Each row was made from one walk, in order. Every step used is in the known rows, and no mark comes twice. Write each row's walk.
Known rows:
H > M > Q > R > T: -232,-33,-240,-90,-186,-538,-246,223,61,14,-70,-245,-450,163,263,430,-75,-57,-265,10,-93,-100
H > M > Q > B > Z: -370,-201,-237,-229,105,-50,-227,467,74,91,89,-159,176,-93,36,394,-346,-200,-168,-71,62,-60
R > T > U: 177,96,-110,66,75,-354,-21,-208,34,-62,-45,-205,94,101,314,-131,-74,-63,-124,-61,292,16
Z > B: -1,-76,64,67,-4,39,26,115,203,144,46,-104,-149,-2,128,-21,24,-125,122,-95,-109,157
Q > R > T > U: -4,299,-322,57,-212,-461,-77,-151,-7,-90,-18,-141,-24,24,389,-13,104,-162,-47,-91,213,7
Z > B > Q: 104,-4,-17,239,172,119,14,147,344,273,-57,-282,-351,146,119,127,56,-157,42,-65,62,195
B > H > M > Q: -27,-235,-84,-134,18,-136,116,59,-41,34,-224,-285,-137,66,-52,379,31,279,-165,115,-359,23
Z > B > Q > R: -127,117,-175,208,-80,39,-35,213,295,260,-34,-194,-444,23,246,198,260,-232,84,-62,-28,164
Q > R: -193,158,-168,-10,-233,-106,-40,62,-26,-19,7,84,-77,-91,98,70,195,-81,59,-18,-122,3
M > H: 338,-66,17,20,-88,-67,161,-117,-118,78,137,96,-36,13,117,122,253,-25,-21,92,-7,29
Q > B: -88,-126,-62,-93,163,131,-48,178,145,-85,272,80,182,-73,53,49,-154,-175,34,-63,-59,-16
Q > R > T: -46,95,-161,6,-180,-420,-63,-11,106,-108,145,31,-265,-34,274,93,94,-269,-35,-97,9,-42
B > H: 149,-129,13,-81,13,-15,260,-196,27,-78,-8,-39,27,-95,-32,82,146,39,-37,-2,-224,90
Q > M > H > B: 313,-252,102,-103,92,-78,475,-31,-376,64,138,146,-121,-56,160,188,111,-33,154,1,72,-27
T > R > Q > M > H > B: 153,-562,28,-358,401,-250,491,-148,-240,496,156,140,-246,-99,89,170,104,-56,75,121,-210,-79
M > Q > R: -166,138,-177,-146,-189,-182,-41,186,-56,51,-109,-133,-316,-172,178,271,170,-48,-29,31,-174,-149
H > B > Q > R: -304,113,-170,194,-50,-108,91,95,-151,131,-180,-59,-301,41,20,151,254,34,16,-38,47,102
T > R > Q: -116,-273,-74,-267,304,-222,1,-127,141,391,-7,-19,-141,1,-83,21,-34,-7,-85,110,-243,10
T > R: -165,-226,-134,-57,205,58,-68,74,40,122,-64,60,-134,-22,-5,19,-110,-47,85,15,-208,-56
T > R > Q > B > Z: -318,-366,-260,-413,438,-166,-83,79,304,425,335,122,186,-315,-53,54,-219,-396,-122,-107,-55,-9
H > B > Q > R > T: -151,58,-141,182,33,-416,30,32,-9,56,-63,-133,-464,114,207,146,154,-170,-103,-86,188,41
M > Q > B: -79,-114,-59,-247,240,28,-23,322,156,-17,115,-171,-50,-123,135,184,-179,-99,-11,-6,-129,-157
B > H > M > Q > R > T: -100,-194,-233,-157,-161,-572,28,60,59,-27,-99,-288,-375,50,247,505,93,19,-266,25,-317,-45

Which walk is each row?
4,-153,6,52,342,82,294,118,-161,137,-45,-165,-210,61,6,154,-98,-51,82,-52,222,-66 : H > B > Q > M
145,-204,84,-382,259,-187,220,-144,91,315,226,-68,-62,-176,33,87,-34,-125,-72,8,31,-110 : R > Q > M
137,-255,-4,-167,50,-129,434,23,-358,122,205,157,110,-263,154,245,107,-268,88,-109,334,-39 : Q > M > H > B > Z
48,355,-374,209,-59,-399,-57,-122,99,49,-97,-314,-235,130,391,103,156,-162,-178,-65,386,39 : B > Q > R > T > U
189,-144,93,50,-45,-148,332,-81,-375,29,-53,177,-98,74,59,100,258,132,46,58,-9,64 : M > H > B
-108,-11,17,208,183,-27,131,38,-120,154,-228,-145,-185,155,-60,68,15,145,-34,1,174,100 : H > B > Q
-57,-258,-74,-6,-100,-75,86,-64,-39,-27,-108,-74,79,132,-127,253,-4,216,-98,58,-268,183 : B > H > M
138,-185,31,17,34,10,290,-39,242,65,10,-158,-99,-122,114,81,162,-35,98,-115,-332,236 : Z > B > H
-159,-165,-74,-91,-26,-121,-137,224,-69,95,-213,-232,-212,180,10,328,-150,214,-161,127,-132,-74 : H > M > Q
-220,-252,-138,-187,116,2,-182,397,105,33,58,-121,-40,143,47,371,-320,55,-120,67,-158,-102 : H > M > Q > B
204,-304,48,-374,163,-392,518,-200,-270,393,272,104,64,-288,119,160,174,-234,-89,-28,279,16 : R > Q > M > H > B > Z
-65,-372,-43,-448,473,-95,172,-45,150,442,189,-25,-179,-146,3,78,-164,-160,48,13,-130,-172 : T > R > Q > M
164,7,-138,191,-69,-477,204,-103,-140,98,46,-10,-524,142,349,288,394,-166,-147,17,174,52 : M > H > B > Q > R > T
-161,-123,-114,-365,228,-234,-40,6,261,265,378,54,335,-325,-14,49,-92,-358,-210,-116,137,74 : R > Q > B > Z
-135,-385,-131,-86,85,49,54,99,102,-107,172,-20,242,70,-68,262,-140,65,-43,-40,-315,165 : Q > B > H > M
497,-121,-17,-12,215,123,316,-64,-32,212,238,-99,-292,18,202,331,170,-220,-6,72,245,-102 : B > Q > M > H
-189,-101,-228,-152,-239,-233,83,115,-66,15,-245,-207,-237,-24,65,522,213,170,-123,88,-424,4 : B > H > M > Q > R
2,-226,-55,-165,184,63,206,3,140,-140,262,17,223,-180,30,102,14,-93,11,-86,-252,74 : Q > B > H
-216,-86,-170,-125,136,46,-92,221,151,-24,306,90,358,-261,33,89,-210,-410,-15,-207,180,-14 : Q > B > Z
